Known rows, with every step that occurs:
duri, tula, lodemom: [ 3  0 -5 -4  9  5  2 -5 -2  0 -1 -7  2 -2 -8 -8 -8 -6 -8  8 -6 -4  0  4]
vide, gabemi, lomasav, liboz: [  0  -1   2  -1   6  10  -9   4   1  -5   1   5  -5   6  -9  16  -5 -12
  -3  -4   4  -5   4   0]
gabemi, lomasav, liboz, duri, daluz: [ 11   9   0  11  12   5 -12   2  13  -5  -9   1  -3   5   3  -3  -2  -7
  21  -8   8   1  10   1]
daluz, duri, tula, lodemom: [  5   1 -10   9  14   5   4  -5   2   0  -8 -10   4   1  -8  -8 -12 -10
   0   9  -3  -7   0   6]
daluz, duri, tula, lodemom, gabemi, vide: [  9   4 -11   5  13   2   1  -6   6   0  10  -1   2  -3  -6 -15 -18 -12
 -12   4  -5 -24   0   5]
gabemi, lodemom, tula: [  6  -4   2   2 -18  -7  -3   3   5   0  -7   1   2   1  -1   4   0  -7
  -5   6  -1  -6  -2  -8]
duri, tula: [ 0 -3 -3 -2  4  5  6 -4  0 -1 -2 -6 -1  0 -3 -1 -5 -5 -3  5 -3 -2  0  4]
vide, gabemi: [-2  1 -2 -3 -4  3  2  1  1 -1  3 -2 -4  1 -3  9 -3 -2 -3  4  2 -5 -1  2]
gabemi, vide, kesed, duri, tula, lodemom: [  6   2   1  14   7  11  10 -18  -6   4  -8  -4  -2  -5  -7 -22  -9  -4
 -17   1  -3 -13  -2   4]
daluz, duri, tula: [ 1 -1 -8 10  8  6  7 -3  4 -1 -9 -9  1  3 -3 -1 -9 -9  5  5  0 -6  1  5]
sipa, vide, gabemi: [ -7   1  -3   0  -9   6   2 -12   6  -3   7  -6  -6  -4 -12   7   0  -2
  -5   4   4 -11   0   3]
kesed, duri, tula, lodemom: [  7  -1  -3   6  11   9   3  -9  -2   3 -17  -6   2   0  -7 -16 -11  -4
  -7   8  -5  -1   2   3]
daluz, duri, liboz: [ -1   3 -10  18   3   5   3  -2   3  -3 -11  -5   1   6  -1  -5  -8   3
  16  -1   3  -4   0   7]
lomasav, liboz, duri, tula, lodemom, gabemi: [  8   3  -9   2  16   5  -9 -13   5  -1   7  -5   1   3  -8  -7 -11 -10
   1  -1  -4  -3   7   0]
liboz, duri, tula, lodemom: [  6   7  -9   4  12   4   2 -10   5   0  -3 -12   1  -1  -4  -9  -8  -7
   3   9  -3   3   1   5]
kesed, duri: [  4  -1   2  10   2   4   1  -4   0   3 -16   1   0   1   1  -8  -2   2
   1   1   1   2   2  -1]
kesed, duri, daluz: [ 10   4   2  12   3   3   0   1   6   1 -22   1   0   1   7 -17  -3   6
  12  -1   3  -2   6   1]
lomasav, liboz, duri, tula: [ 2 -1 -7  8  7  8 -2 -7  5 -2  0 -8 -1  7 -3  4 -5 -7 11 -2  0  5  8  1]
lodemom, gabemi, lomasav, liboz: [  5  -1   4  -1  12   5 -16   0   1  -3   5  11  -1   3  -5   3  -5 -11
  -5 -10   1  -9   5  -5]
lomasav, liboz: [-1 -5  0  3  1  3 -7  1 -2 -1  3  2  1  6 -5  6  0 -1  3 -7  1  3  5 -2]
vide, sipa: [-2 -1  0  3 -6  1  3 -4  9 -3  7 -1 -3 -3 -3  9  2 -4 -3  6  3 -2  5 -2]
vide, gabemi, lodemom: [ -2   3   3   0 -17   1   4  -4   1   0   0   1   0   3  -3  14  -7  -7
  -6   6   2  -7   0  -2]
gabemi, vide: [ 2  1 -1  0 -4 -2  2  2  2  0 12  4 -1 -2  1 -3 -3  0 -7 -2  0 -9 -1  1]
kesed, duri, tula: [  4  -4  -1   8   6   9   6  -7   0   2 -18  -4  -1   2  -1  -9  -8  -3
  -2   5  -3   0   2   3]

Rows:
[ -7   3   2   2 -22   5   4 -15   5  -2   5  -3  -1  -2 -12  13  -3  -8
  -8   6   4 -13   1  -2] : sipa, vide, gabemi, lodemom
[  4  -2   0  -1 -22  -4   0   3   6  -1  -5  -1  -2   2  -3  13  -3  -9
  -9  10   1 -10  -3  -6] : vide, gabemi, lodemom, tula
[  7   5  -4  -5   5  -4  -6  -3   2   1  19   7   2  -6  -3 -14 -10  -3
 -17  -1  -5 -17  -1   0] : tula, lodemom, gabemi, vide
[ 11  10  -4   0  23   5  -7 -11   9  -3   0  -3  -1  -4  -5 -12 -13 -19
  -4   6  -3  -8   1   3] : liboz, duri, tula, lodemom, gabemi, lomasav
[ 16  13  -2   6  21   2 -20  -3  12  -4  -2   4   0   2  -1 -15  -8 -11
  11  -7   4  -8  10  -1] : tula, lodemom, gabemi, lomasav, liboz, duri, daluz
[  4   1   3  12   5   9   9 -20  -2   4  -3   2  -6  -5   0 -19 -10  -4
 -17  -5  -2 -19   0   1] : lodemom, gabemi, vide, kesed, duri, tula
[ -2   3   2  23   0  12   7 -18  -8   2 -23  -3  -4   2  -1 -16  -2  10
   5  -7   4   0   0   4] : vide, kesed, duri, liboz
[  5   6  -7   2  16  14  -7  -6   6  -5  -1  -7  -4   5 -14   7 -12 -20
   0   5   1  -2   5   5] : vide, gabemi, lomasav, liboz, duri, tula, lodemom
[  8   4  -5   6  20  11  -9  -7   5  -4  -4  -5   1   4 -11  -1 -10 -17
   3   1   0   2   6   2] : gabemi, lomasav, liboz, duri, tula, lodemom
[  9   0  -4   6   4   6   3 -13  11   1   9   2  -2  -7  -7 -15 -15  -9
 -22  10  -4 -21   7   1] : kesed, duri, tula, lodemom, gabemi, vide, sipa
[  2   6  -2   6   7   9  -9  -1   8  -5   0   0  -6   7  -5  15  -5 -14
   8  -3   7   2   6   1] : vide, gabemi, lomasav, liboz, duri
[ 10   8  -2   4  20   3 -20  -7   7  -3   5   5   1   2  -7  -5  -8 -14
   1  -6   1  -3   6  -3] : tula, lodemom, gabemi, lomasav, liboz, duri
[  7   2  -2   4  18   9 -10  -9   9  -4   2   0  -3   4  -4   1 -10 -18
   4  -4   0  -5   7   0] : lodemom, gabemi, lomasav, liboz, duri, tula
[  5   3   5  -3  11   2  -9  -1   4  -2   2   9  -2  -3   0  -3  -5 -11
  -7  -3   0 -11   0  -2] : lodemom, gabemi, lomasav
[ 14  11   3  15   7   2  -1 -14   1   4  -7   5  -2  -7   2 -35  -7   3
  -9  -8   1 -23   3   0] : tula, lodemom, gabemi, vide, kesed, duri, daluz
[  8   6   4  13   7   3  -1 -19  -4   5   0   6  -2  -7  -3 -25  -7  -1
 -20  -6  -1 -18  -1  -2] : tula, lodemom, gabemi, vide, kesed, duri
[  6  11  -5   6  10   4   4 -23   2   2  13  -6  -4  -8  -3 -18  -9  -9
 -12  -2  -2 -17  -1   4] : liboz, duri, tula, lodemom, gabemi, vide, kesed
[  8  -2  -1  -4  22  10 -13  -5  -1  -3   3   4   1   2 -13  -5 -13 -17
 -12  -2  -5 -12   5   0] : duri, tula, lodemom, gabemi, lomasav, liboz
[  6   2   2  10  15  10   3 -24  -6   5 -14  -4  -2  -5  -7 -24  -9  -6
 -15   1  -4 -12   0   1] : vide, kesed, duri, tula, lodemom, gabemi
[  4   4  -2   0   8   5   4 -19  -5   2  14  -1  -3  -8  -7 -18 -10  -7
 -23  -2  -6 -23  -2   2] : duri, tula, lodemom, gabemi, vide, kesed
[  5   4  -3  -2  -2  -3  -4  -6  10  -2  27   7  -1  -9  -6  -6  -7  -6
 -20   5  -1 -20   4  -2] : tula, lodemom, gabemi, vide, sipa
[  2   6   6  22  -3   9   4 -23   3   1 -21  -7  -6  -6  -4 -22   5   5
   5  -6   8 -11   4   1] : sipa, vide, kesed, duri, daluz
